In the rows, 128 means zero.
Known rows, with every step that occurs
zani-gidil-faroz-kasepem: [ 88 113 155 152  91 127  74 103 142 122 151 130 140 111 108 112 132 141
  84 129 111 112 135 134]
fuli-vusun-pobu-zani-gidil-faroz-kasepem: [ 89 117 120 151  97 131 113 101 142 153 166 101 140 101 136 147 138 158
 102 133 107 120 129 141]
gupot-fuli-vusun-pobu: [112 122 121 136 110 132 106 106 136 165 161  90 124 115 138 163 130 148
 102 137 103 104 115 123]
fuli-gupot: [131 131 129 139 102 130 125 128 147 143 156 119 141 108 134 162 124 143
 100 139 112 140 124 117]
kasepem-faroz: [ 42 127 137 151  86 136 125 111 144 122 160 133 119 110 117 135 132 153
  94 136 128 132 117 128]
pobu-vusun-kasepem-faroz: [ 34 120 126 147  96 133 141  92 127 137 170 140 131 111 129 152 144 164
 112 137 124 115 123 116]
faroz-kasepem: [ 75 117 134 152  96 131 125  87 145 132 170 125 128 108 130 134 129 145
 105 126 102 117 115 129]
pobu-gupot: [132 120 135 142 106 129 149 116 137 128 156 107 132 105 141 140 146 142
  96 145 116 120 123 114]
vusun-kasepem-faroz: [ 12 123 136 151  85 137 147 101 139 130 168 129 125 119 120 141 138 163
  93 139 128 127 117 120]
faroz-gidil-fuli: [107 105 119 146  92 139  48 121 146 129 159 121 109 116 120 129 141 146
  91 134 120 121 132 133]
pobu-vusun-kasepem-faroz-fuli-zani-gidil: [ 41 120 125 148  94 134 129  97 135 140 165 134 128 113 124 151 151 167
 103 138 121 114 132 120]
gupot-fuli-vusun: [102 124 122 138 107 132  95 103 139 159 159 100 124 118 137 156 128 142
  97 137 103 101 110 118]
gidil-zani-pobu-gupot-fuli-faroz-kasepem: [119 101 131 148 100 128 107 115 151 124 160 115 117 102 131 130 138 126
 108 135  89 138 124 127]
pobu-fuli-gupot: [132 127 139 142 113 131 131 111 143 146 149 105 132 113 132 156 125 136
 102 142 107 118 126 122]
gupot-fuli-zani: [128 117 128 141 103 135 113 110 146 147 156  95 126 113 122 161 147 136
  91 139  99 102 119 119]
vusun-pobu-fuli-zani-gidil: [132 110 135 144 108 134 144 108 142 144 157  86 129 101 123 158 147 147
 109 140 105 116 143 136]
gupot-fuli-vusun-kasepem-faroz-gidil-zani-pobu: [ 55 115 123 143  98 135  89 108 143 148 164 106 112 124 130 151 132 147
  99 137 105 115 115 122]
kasepem-faroz-gidil-zani-pobu: [ 33 110 133 154  80 139  89 123 152 108 163 137 106 111 111 128 137 147
 102 134 124 148 128 136]
gidil-faroz-fuli-zani: [125 117 131 148  89 136  72 105 142 153 159 119 128 111 118 127 149 158
  74 135 116 119 122 135]
pobu-gupot-fuli-vusun: [134 124 131 138 113 129 131 113 134 145 155  93 128 115 148 150 141 142
  91 146 108 105 115 110]
zani-pobu-vusun: [103 113 110 138 106 132 117 101 140 135 165 121 115  94 131 151 143 142
 138 138 117 131 128 119]
gupot-fuli: [118 120 132 137 108 133 102 109 137 148 155 100 122 117 125 152 134 137
  97 136 107 101 114 117]
faroz-gidil-zani: [ 83  95 130 150  87 134  69 123 150 115 164 131 122 110 120 131 141 136
 104 129 110 138 134 136]
gupot-fuli-vusun-kasepem-faroz-gidil-zani: [ 53 117 127 144  96 134  91 108 141 149 164 109 118 126 130 151 131 149
  92 136 105 110 113 122]
vusun-pobu-zani-gidil-faroz-fuli-gupot: [141 118 127 146 103 135 117 129 142 150 154  85 136  98 118 155 151 158
  98 137 117 128 145 141]
gidil-fuli: [134 117 115 141 101 136  74 112 144 140 157 113 113 109 119 129 135 145
  90 137 109 114 120 128]

Rows
[122 119 137 146 102 131  85 109 135 157 149 112 128 121 138 148 130 137
  75 138 106  99 116 118]  gupot-fuli-faroz
[ 47 132 123 152  88 139 102 116 149 146 159 112 110 113 120 139 140 169
  87 137 128 130 127 139]  kasepem-faroz-fuli-vusun-pobu-zani-gidil
[ 80 109 118 144  96 132 106 118 152 129 167 128 113 102 121 143 138 145
 123 135 102 153 129 128]  gidil-zani-pobu-vusun-kasepem-faroz-fuli-gupot
[118 110 132 151 101 133 127 114 140 138 159  90 138  96 115 145 151 153
 103 132 112 120 141 144]  vusun-pobu-zani-gidil-faroz-kasepem
[ 31 109 131 154  82 138  90 120 147 109 164 142 107 110 113 131 139 149
 107 134 124 144 129 135]  kasepem-faroz-gidil-zani-pobu-vusun
[ 46 119 133 150  99 136 120  92 140 146 161 113 121 122 136 143 130 152
  99 141 115 110 122 128]  pobu-fuli-vusun-kasepem-faroz-gidil
[ 43 121 116 145  92 132 126  92 141 153 172 121 136 113 146 150 131 158
 102 138 114 121 114 121]  fuli-vusun-kasepem
[104 100 122 143  96 130 103 116 155 118 164 121 117  95 118 133 137 128
 125 132  97 149 127 132]  gidil-zani-pobu
[ 23 124 128 151  83 140 137 103 145 142 168 121 116 121 120 144 147 170
  85 141 126 127 120 124]  vusun-kasepem-faroz-fuli-zani
[ 68  92 121 149  90 135  77 118 148 117 168 131 115 108 122 137 146 140
 119 132 112 141 138 132]  faroz-gidil-zani-pobu-vusun-kasepem
[ 77 120 121 154  92 136  97 119 150 129 150 102 129 106 108 134 153 150
  85 139 118 113 135 135]  pobu-zani-gidil-fuli-vusun-kasepem-faroz
[ 40 120 126 153  82 141  72 118 147 124 161 134 104 119 118 128 134 158
  85 136 128 130 123 135]  kasepem-faroz-gidil-fuli-vusun
[113 109 137 150  97 132  61 117 139 148 150 117 123 123 134 142 133 134
  75 135 104 106 122 124]  gupot-fuli-faroz-gidil-zani
[145 117 146 145 107 129 127 114 139 132 150  94 132 114 129 140 152 138
  78 144 101 100 125 116]  pobu-gupot-fuli-zani-gidil-faroz-kasepem
[127 116 127 148  90 136  70 106 145 152 159 116 121 108 118 127 150 156
  82 136 116 124 124 135]  gidil-faroz-fuli-zani-pobu
[ 74 109 113 149  88 139 130 106 153 127 168 120 118 100 122 158 163 150
 114 142 114 133 136 124]  fuli-zani-pobu-vusun-kasepem-faroz-gidil
[145 122 137 138 114 130 137 117 133 138 152  93 126 114 139 147 145 138
  91 145 111 105 118 109]  pobu-gupot-fuli
[ 23 111 136 151  88 139 126 115 142 123 166 120 111 123 119 139 145 156
  95 141 123 131 123 121]  vusun-kasepem-faroz-gidil-zani-pobu-gupot-fuli
[ 69 104 118 145  95 133 105 110 150 127 168 128 110 101 118 136 142 145
 124 133 103 147 128 131]  gidil-zani-pobu-vusun-kasepem-faroz-fuli
[ 43 121 120 148  94 135 137  94 133 144 170 134 126 112 128 155 152 169
 105 138 121 115 126 119]  pobu-vusun-kasepem-faroz-fuli-zani
[  4 116 135 153  81 139 127 107 140 126 169 132 120 123 119 139 141 163
  91 138 132 129 123 124]  vusun-kasepem-faroz-gidil
[ 93 113 145 154  90 130  90  90 135 135 165 133 137 110 120 117 131 149
  86 126 109 115 114 135]  gidil-faroz-kasepem
[102 115 136 157  93 132  99 112 146 124 150 107 144 101 106 128 153 141
  87 132 114 112 135 139]  pobu-zani-gidil-faroz-kasepem
[115 121 118 139 110 133 110 109 137 164 160  83 126 112 136 165 137 148
 101 137 104 103 117 125]  gupot-fuli-vusun-pobu-zani
[131 113 127 148 102 135 114 121 140 148 156  85 133  97 116 148 155 158
  99 135 119 122 143 143]  vusun-pobu-zani-gidil-faroz-fuli
[ 27 130 131 148  88 138 134 110 143 146 166 124 119 123 124 147 137 171
  86 140 129 132 119 121]  vusun-kasepem-faroz-fuli-gupot
[107 126 103 144 101 137  96 108 146 175 166  92 115 108 141 153 143 169
  98 136 116 124 124 137]  faroz-fuli-vusun-pobu-zani
[127 113 118 146 104 136 148 117 139 145 163  85 134  92 125 161 154 154
 113 136 116 126 135 138]  vusun-pobu-zani
[ 26 121 132 151  84 140 113 116 143 131 166 129 117 125 119 142 137 164
  85 140 129 131 124 123]  vusun-kasepem-faroz-gidil-fuli-gupot
[103  99 131 152  99 130 101 104 154 124 161 121 116 101 125 127 132 125
 115 132  89 139 127 135]  gidil-zani-pobu-fuli-faroz-kasepem
